Each row was made from one small tree. The marks that hang from a mark follow it in brackets, in alphabetical order. Every link used is in the known rows. Write each row's tree.
Known rows:
L[X[T V[F Q]]]: [-33  14 -31  -9   4  -3  23  -3 -15 -15  22   3 -14   6   6  45 -15   5
  -4   6  19 -19   1]
T[X]: [-25  21 -10 -13  -7  -4  23   4 -17  -7  15  -3  -1  -3  -9  14 -21  -1
  -8  -3   6 -11  -8]
L[X]: [-16  20  -6  -7   1  -3  19   0 -12  -5  15   6  -3  -6  10  30 -16   1
 -11  -3   5 -14  -5]
X[L V[F]]: [-17  13 -19 -25 -13  -2  17  -7 -14 -22  21  -6  -1   7  13  19 -15   3
   2  20  11  -8  -1]
F[T V[X[L]]]: [-26  14 -22 -44 -25 -25  15  -3  -6 -14   4  -5   5  -2   6 -16 -16   0
  -7  18  13  -9  -7]
F[V]: [-25  17  -8   7 -11 -22  15  -3 -12 -17  19  -6   0 -13   2  -7 -17   0
 -13   2   6 -10  -5]
F[T V[Q X[L]]]: [-33  10 -22 -45 -29 -27  15  -8  -5 -17   8   0   0   1   7 -20 -17   1
  -5   1  17 -13  -6]
T[F[V[Q]]]: [-41  18 -13   8 -17 -20  17  -4 -27 -19  32  -1  -9 -12   7 -15 -16   0
  -8 -22   9 -15  -5]
T[F]: [-20  21 -13   2 -13  -7  19   2 -30 -12  22  -1  -7  -9   8   2 -13   0
  -4  -9   2 -12  -4]
Q[V[F X]]: [-18  15 -25 -34 -14 -16   8  -9  -8  -7  13  -1 -11  -2  12   2 -10   3
  -8   8  16 -16   2]
L[X[V[F]]]: [-23  18 -26 -12   3   1  18  -6 -14 -11  25   5 -10  -2  11  44 -14   3
 -10   7  14 -13  -3]
T[F X[L V]]: [-41  23  -9 -27 -18   6  23   3 -31 -17  31  -3  -1   3   5  18 -20  -1
   4   7   6  -6 -10]
X[V[F Q]]: [-24  10 -29  -8 -11  -4  16 -11 -18 -23  26   4 -14   4   5  19 -14   3
  -5 -10  18 -15   2]
L[X[T V]]: [-23  19 -13  -7   3   3  23   3 -17 -17  14   2  -5   3   4  46 -16   2
  -6  20  10 -13  -2]
F[T[X[L]]]: [-16  18 -16 -44 -17  -7  24   1 -13  -3   9  -8   6   5  -7   5 -23  -1
   1   7   9  -7 -10]
Q[V[F X[L T]]]: [-21  14 -22 -47 -14 -20  12  -3  -7 -10   6 -11  -4   8  14   4 -11   5
   3  35  15 -17   4]
V[X]: [-18  16 -19 -21 -14  -9  15   1 -15 -15   2   6  -5  -4   6   7  -9   1
  -9   4   7 -15  -2]
F[T V[Q]]: [-24  11 -22 -13 -20 -26  16  -9 -10 -13  18  -3  -4  -5  -4 -16 -21  -1
  -9 -16  17 -12  -5]
A[L[X]]: [ -1  19  14 -11  -7  -4  25   2 -11  -8  18   0   3  -4  13  40 -13   3
 -16   2  11 -18  -5]
L[X[T V[F]]]: [-28  17 -30  -8   7  -3  22   1 -15 -12  18  -3 -10   3   5  49 -14   4
  -6  23  15 -15   0]
T[F[V[Q]] X]: [-58  21 -15  -1 -15 -17  22   1 -27 -12  35  -3  -9 -11  -4  -8 -21  -1
  -9 -21  11 -13 -11]
V[F[T[X[L]]] Q]: [-27  11 -36 -42 -15 -15  23  -7 -11  -2  18  -7  -6   9  -4   3 -21   3
   1 -10  20 -14  -6]
X[L T[F]]: [-23  19  -8 -13 -13 -11  25   9 -27 -17  12 -13   3   5   9   4 -15   3
   8  23   1 -12  -2]
X[L V]: [-12  15   0 -23 -18   5  17  -5 -15 -26  17  -1   3   6  13  17 -17   0
   2  14   5  -6  -3]

Write each row's tree:
[-49  17 -20  -7 -21 -21  15  -2 -26 -20  24   6 -11 -11  10 -14 -11   1
 -10 -15  11 -17  -4] -> T[F[V[Q X]]]
[-12  17  -7 -11  -1  -4  28   4 -14 -15  22  -7  -4   4   9  56 -11   5
 -12  25  21 -19   0] -> A[L[X[T V[F]]]]
[-16  15  -7 -20 -13   0  23   3 -17 -28  10  -8   4  12   6  22 -17   1
   7  34   6  -9   0] -> X[L T V]
[-36  16  -5 -33 -17   6  22  -4 -16 -21  23   3  -1  10   1  17 -23  -1
   1  -4  11 -10  -7] -> T[X[L V[Q]]]
[-34  15 -12 -16 -19  -1  23   1 -30 -30  23  -2  -5  13  11  13 -16   2
  11  10  10 -13   0] -> X[L T[F] V[Q]]
[ -9  18   9 -10  -5   1  29   6 -16 -18  18  -2   0   4   8  57 -13   3
 -11  20  16 -18  -2] -> A[L[X[T V]]]
[-26  14 -42 -20  -4 -19  21   6 -15 -12   0  -8 -10   2   1  13  -8   6
  -6  25  14 -20   2] -> V[F X[T]]
[-27   9 -26 -23 -11  -7  22  -4 -14 -26  17  -8  -6  16   8  21 -16   5
   8  19  17 -15   3] -> X[L T V[F Q]]
[-37  14 -20 -33 -21 -12  22   5 -24 -21   7   2  -7   9  14  -1 -11   4
   7   9   9 -20  -1] -> V[Q X[L T[F]]]
[-28  20 -19   2 -10  -1  23   6 -34 -26  21  -5  -9   2   1  20 -13   0
   2  16   7 -11   0] -> X[T[F] V]
[-30  14 -26 -13  -1  -1  17 -10 -13 -14  29  10 -15   2  12  41 -15   3
  -9 -11  18 -17  -2] -> L[X[V[F Q]]]
[-36  15 -14 -23 -16 -24  19   4  -9 -22   2 -10   5  -2   7  -7 -14   2
  -5  34   8 -13  -3] -> F[V[X[L T]]]
[ -4  18   9  -6  -3  -7  30   9 -13 -10  12  -6   2   1   8  45 -13   4
 -12  16  13 -20  -3] -> A[L[X[T]]]
[-41  11 -11 -27 -23 -22  13  -6  -7 -24  12   3   0  -2  13 -14 -15   2
  -7   0  12 -15  -4] -> F[V[Q X[L]]]
[-40  12 -18 -12 -19 -23  13  -5 -10 -22  13   6  -8  -8   6 -12 -13   1
 -14 -10  13 -17  -3] -> F[V[Q X]]
[-39  14 -15 -37 -22 -22  21  -5  -7  -9  20  -8   3   2  -7 -13 -27  -1
  -5  -6  17 -10 -11] -> F[T[X[L]] V[Q]]
[-34  15 -10 -26 -20 -20  14  -1  -7 -20   9  -4   4  -6  12 -12 -14   1
  -9  18   7 -11  -5] -> F[V[X[L]]]
[-11  13 -28 -63 -23 -19   9 -11  -4  -4   8  -7  -5   6  14  -5 -13   3
   1  21  18 -13   0] -> Q[V[F[T] X[L]]]
[-23   9 -50 -40 -17 -20  16  -8 -12  -8   7   5 -15   4   2   0 -11   4
  -6 -10  23 -20   0] -> V[F[T] Q X]
[-38  20 -17  -4  -4   3  24   2 -27 -18  27   7 -14   2   9  39 -15   2
  -1  -3  14 -17  -2] -> L[X[T[F] V[Q]]]
[-23  12 -15  -3 -10  -2  22  -1 -20 -29  15   2 -10   8  -2  22 -17   1
   1   4  13 -16   3] -> X[T V[Q]]
[-29  19  -4 -32 -15   7  23   0 -17 -18  19  -3   3   7   0  22 -22  -1
   0  13   7  -6  -9] -> T[X[L V]]
[-20  13 -25 -22  -8  -7  22   1 -15 -23  14 -14  -1  12   7  24 -15   4
   7  37  12 -11   2] -> X[L T V[F]]
[-44  11 -16 -23 -19 -25  19   0  -8 -25   7  -3  -1   2   8 -10 -15   3
  -3  14  13 -17  -2] -> F[V[Q X[L T]]]
[-43  12 -22  -9 -14 -26  18   1 -11 -23   7   0  -7  -3   1  -8 -14   2
 -10   5  15 -19  -1] -> F[V[Q X[T]]]
[-14   9 -38 -21 -12 -19  18 -10 -13  -6  16  -2 -12   3  -2   1 -16   3
  -4 -18  20 -17  -1] -> V[F[T] Q]
[-13  22   8  -4  -5  -9  30  11 -23  -9  21  -7  -1  -1  11  42 -11   4
  -9  12  11 -21  -4] -> A[L[X[T[F]]]]
[-31  19 -20 -31 -17 -11  22  10 -25 -18   3  -5  -1   4  13   3 -10   3
   5  27   4 -15  -2] -> V[X[L T[F]]]
[-10  16  11 -14 -12   3  24  -4 -14 -20  27   9  -4   2  14  49 -14   2
 -13  -9  19 -19  -3] -> A[L[X[V[Q]]]]
[-48  20 -10 -29 -21   6  24  -1 -30 -21  34   3  -6   6   5  14 -20  -1
   6 -10  10 -10  -9] -> T[F X[L V[Q]]]
